Each row was made from one path, in order. Every step used is in the known rows, and no mark comes twice. Write each row's path.
Known rows:
kupu, zeki, sabi: [ -4.2  17.8 -34.9 -24.1  11.9  16.9  -0.2 -10.9  -5.5  -9.1   5.0  -5.5
  -0.2  10.7  -7.5  -3.0  23.0]
viguto, sabi, zeki: [ 27.1 -22.8  -9.9   2.2  -8.4  -9.4  -1.4   7.1 -42.4  -6.8   3.2   8.9
  22.3   1.3  14.9   7.6 -25.1]
zeki, sabi, ravu, kupu: [ 20.4  27.8  11.3  28.6  10.7 -59.2   5.6   9.1 -23.7  14.2  11.2  -3.1
  -8.4 -23.6   6.0 -16.2  14.9]
kupu, ravu: [-18.4 -23.3  -6.0 -38.6  -4.7  -3.0 -18.8  -2.7  31.9   8.7  -1.3   1.7
 -14.8  24.4   3.4   6.0  19.8]
zeki, fabo: [  8.5  22.1  -8.6  -8.8   0.3  14.5   0.5  -6.6  -6.5 -24.4  -2.8  -4.1
  10.5  -6.0  -3.9  13.5  12.8]
ravu, kupu, zeki, fabo: [  1.0  14.0  19.6  -8.7 -10.9   6.0   4.0  -4.2   9.3 -24.1   2.5 -14.2
  12.5  12.3  -5.3  -1.3  10.3]
kupu, viguto, sifaz, zeki, fabo: [-21.6  15.0   3.0   8.9 -11.7  34.7  -5.1  -6.7  25.4 -30.2 -15.8   4.8
   5.6   8.7 -22.9  14.5  -4.5]
sabi, ravu, kupu, zeki, fabo: [  8.6  11.5  22.2  -5.6 -13.0  -8.7   7.4  -1.9   8.6 -22.0   0.6 -19.9
  16.4   0.3   1.0  -3.7   5.3]
sabi, zeki: [ 21.3 -15.4 -32.8  -4.0   9.6 -35.6  -7.0   8.4 -18.6  -4.7  10.0  -6.3
  20.7   3.4  19.1  14.2 -14.6]
sifaz, zeki, fabo: [-12.2  33.7 -23.0   7.2  -0.9  12.3  -3.3  -2.2  -4.1 -27.2  -3.4  -1.4
   7.1  -2.2 -15.7  14.2  -3.2]
sifaz, viguto, sabi, zeki: [ 34.1 -18.0 -20.6   2.5   7.2  15.3   0.3   4.3 -59.8  -9.8   6.9  11.2
  20.8  -2.6  10.3   7.7 -31.8]
sifaz, viguto: [  8.0  11.2 -40.6 -10.8  51.3  52.2  -5.2  -4.7 -46.9   7.0  10.0   9.2
  -9.4  -3.9   2.1  14.1  -6.2]
zeki, kupu: [ -9.6  -3.0 -24.9  -0.9  14.5   8.8   5.5  -3.0  19.9  25.3   7.9  -1.7
 -18.1   6.7  -2.6  -4.9   1.5]
zeki, sabi, ravu, kupu, viguto: [ -6.4  -5.1  10.5  -3.2  -0.1 -26.3   2.6  -1.9  46.1  13.1   6.6  -0.6
 -14.2  -6.4  -6.1 -10.8  31.5]
sabi, ravu: [ 17.6  -6.5 -11.5  -3.0  11.9 -38.1  -0.6   8.3 -15.8  17.9  -2.8 -11.5
   4.3 -27.1  29.1   6.8  -6.4]
sifaz, zeki, sabi: [-15.4  45.8 -58.4   7.0  19.4   6.0  -5.5  -4.8 -21.7  -9.2   4.3   9.0
 -11.0  -3.8 -21.4   2.9  12.9]
ravu, kupu, viguto: [-21.8 -11.9  14.8  -8.6   2.5  -7.9  -4.1  -2.1  51.0  17.0   8.2   6.7
 -19.2  13.8  -7.7  -3.1  30.5]
sifaz, zeki: [-35.4  19.6 -39.8  11.3  15.2  -2.6 -15.3   7.1  -9.4   7.9   2.0   8.4
 -11.8  10.3  -6.1  15.0 -15.5]
zeki, sabi, ravu: [ 25.5  15.7 -28.3   0.0  14.2 -32.5   5.0   1.1 -22.5   4.5  -1.3 -10.7
   4.2 -35.3  14.7  -1.5   8.8]
viguto, sabi, zeki, kupu, ravu: [ -4.4 -39.4  -4.7 -24.6 -20.4  -3.8  -3.6  -2.2  40.8   8.4   2.8  -0.7
  -9.1  24.6  -4.2 -10.6  -1.1]

Write each row's path:
[ 16.8  10.4  26.1  -2.5 -11.3  21.2  10.9  -4.3 -15.4 -24.9   0.0 -10.6
  15.9  -2.9  -4.2  -7.1  -4.4] => sifaz, viguto, sabi, ravu, kupu, zeki, fabo
[-16.5  -9.3  20.9 -11.0   1.7 -11.9  -4.2   4.0  10.0  12.9  10.7 -10.2
  -3.5  29.5   9.2  -6.7   4.2] => ravu, kupu, zeki
[-41.9 -17.9 -25.4 -12.5   1.6  19.5  -0.5  -7.2  79.1  19.1   3.6   2.8
 -23.7  17.4 -20.3  -2.4  10.8] => sifaz, zeki, kupu, viguto
[ -2.2 -16.7  35.6  -3.6 -10.3 -18.8   2.7   7.0  -3.5  14.8   4.7 -10.1
   2.8  13.4  15.8 -13.3  -8.5] => viguto, sabi, ravu, kupu, zeki
[-18.5  35.2 -34.5  15.9  13.3  23.1  -7.3  -6.5 -14.9 -12.5  -6.9  15.3
 -10.3   3.9 -24.3   4.8   4.8] => viguto, sifaz, zeki, sabi
[  3.0 -13.4  28.8  -3.7   0.3  -1.2   4.1   5.1 -15.4  13.0   7.3  -8.8
   1.6  10.3  12.7 -13.5 -12.9] => sifaz, viguto, sabi, ravu, kupu, zeki
[-47.8  -3.0  10.2  24.8  -1.5  16.9 -15.8   3.5  30.4   6.1 -11.8  18.5
 -17.2  25.1 -19.2   9.1 -14.9] => ravu, kupu, viguto, sifaz, zeki
[ 14.3 -26.1  15.2  -5.9 -12.5  -4.0   5.2   2.7  -7.4  15.5 -10.5   3.9
   2.4 -24.3  18.1  -1.3  -8.2] => kupu, viguto, sabi, ravu
[-15.1 -32.1  55.0  10.9  -8.1  15.9  -7.9  -1.8  43.5  11.7 -18.8  12.8
 -10.5  16.2  -1.6   3.4   3.7] => sabi, ravu, kupu, viguto, sifaz
[ 27.6  10.2 -17.9  -3.2  -5.2 -11.8   2.0  -1.3  -9.6 -36.3   2.2 -11.9
  29.7  -7.3   1.8  13.5  -2.4] => sabi, zeki, fabo
[  8.3  26.3  21.3  41.5   5.0 -49.2   2.1  10.2 -18.9  10.6   3.1   2.2
  -9.5 -16.4  -1.6 -14.5   2.0] => viguto, sifaz, zeki, sabi, ravu, kupu
[ 36.5   7.3  -9.5   1.1  -7.3  24.0   7.2  -4.2 -38.7 -39.8  -0.1   0.9
  29.6 -10.9  -4.0   9.2 -15.0] => sifaz, viguto, sabi, zeki, fabo
[ -1.0   6.4   0.9 -24.2  -8.9  23.1   1.3  -8.3  11.6 -27.1  -3.2 -15.5
  17.0  11.7  -1.4   8.4   7.0] => kupu, zeki, fabo
[-32.8  -1.8 -15.6  23.8   6.0  22.6  -0.4  -0.2  28.5  19.5  -4.0   7.4
 -21.3  17.6 -17.1  -2.2 -22.4] => viguto, sifaz, zeki, kupu
[-20.3  20.1  16.1  19.7 -13.8  21.7  -3.0  -4.0  23.6 -27.9 -11.8   6.1
   2.0   8.7 -25.8   8.2  -2.3] => ravu, kupu, viguto, sifaz, zeki, fabo
[-10.4 -16.0  18.6  -4.2  -0.7 -28.7  -0.1   1.6  49.7  19.9   5.7  -1.0
 -14.2  -2.3   1.1  -6.6  24.2] => sabi, ravu, kupu, viguto
[ 12.0   7.8  33.5  -2.5 -22.4   4.5   9.9  -2.5  -3.5 -23.0  -2.5 -12.1
  17.3  -0.1  -1.4  -6.8   0.6] => viguto, sabi, ravu, kupu, zeki, fabo
[-10.6 -26.0  18.0 -16.7 -17.3  49.5  -0.8  -7.0  -2.6   9.3  -9.0  26.9
  -8.6   8.9  -4.5   2.5   4.7] => kupu, viguto, sabi
[ -5.0 -13.6  24.5  -6.7  -1.5 -31.5   0.4   7.7   8.2  15.6   7.9 -18.0
   1.4  14.2  17.5 -10.4  -2.8] => sabi, ravu, kupu, zeki
[ 18.8   4.5 -21.6 -11.0   7.7 -27.2   5.9  -0.1 -10.0   2.7  -1.0 -19.0
   8.2 -23.4  16.4  -5.0   4.8] => kupu, zeki, sabi, ravu
[  2.7   8.0 -19.3   9.7   4.0 -17.7   1.4   0.3   6.5   0.1 -10.3  -4.2
  -0.6 -24.9  -0.2  -1.3  -1.4] => kupu, viguto, sifaz, zeki, sabi, ravu
[ 23.7  10.3  32.2  31.2   6.9 -27.3   7.6  11.3 -48.6  20.0   7.9   8.6
  -8.0 -21.9  10.1 -15.0  -8.0] => sifaz, viguto, sabi, ravu, kupu
[ -8.6 -17.7  37.0  -1.2 -19.8  31.6   1.9  -2.9  -3.9  12.5  -3.1  28.0
 -12.9   9.3  -8.2  -7.0   8.0] => ravu, kupu, viguto, sabi
[ 30.4  -9.0   1.1   3.6   9.4  13.3   6.5   4.2 -57.3  12.9  -5.9   5.7
   4.5 -33.0  20.3   0.2 -24.3] => sifaz, viguto, sabi, ravu
[ 13.2 -27.2  13.5  -2.4 -14.5  -1.9  10.7   1.4   3.5  19.8  -8.7   1.7
  -1.0 -23.9  13.6  -7.8 -10.4] => zeki, kupu, viguto, sabi, ravu
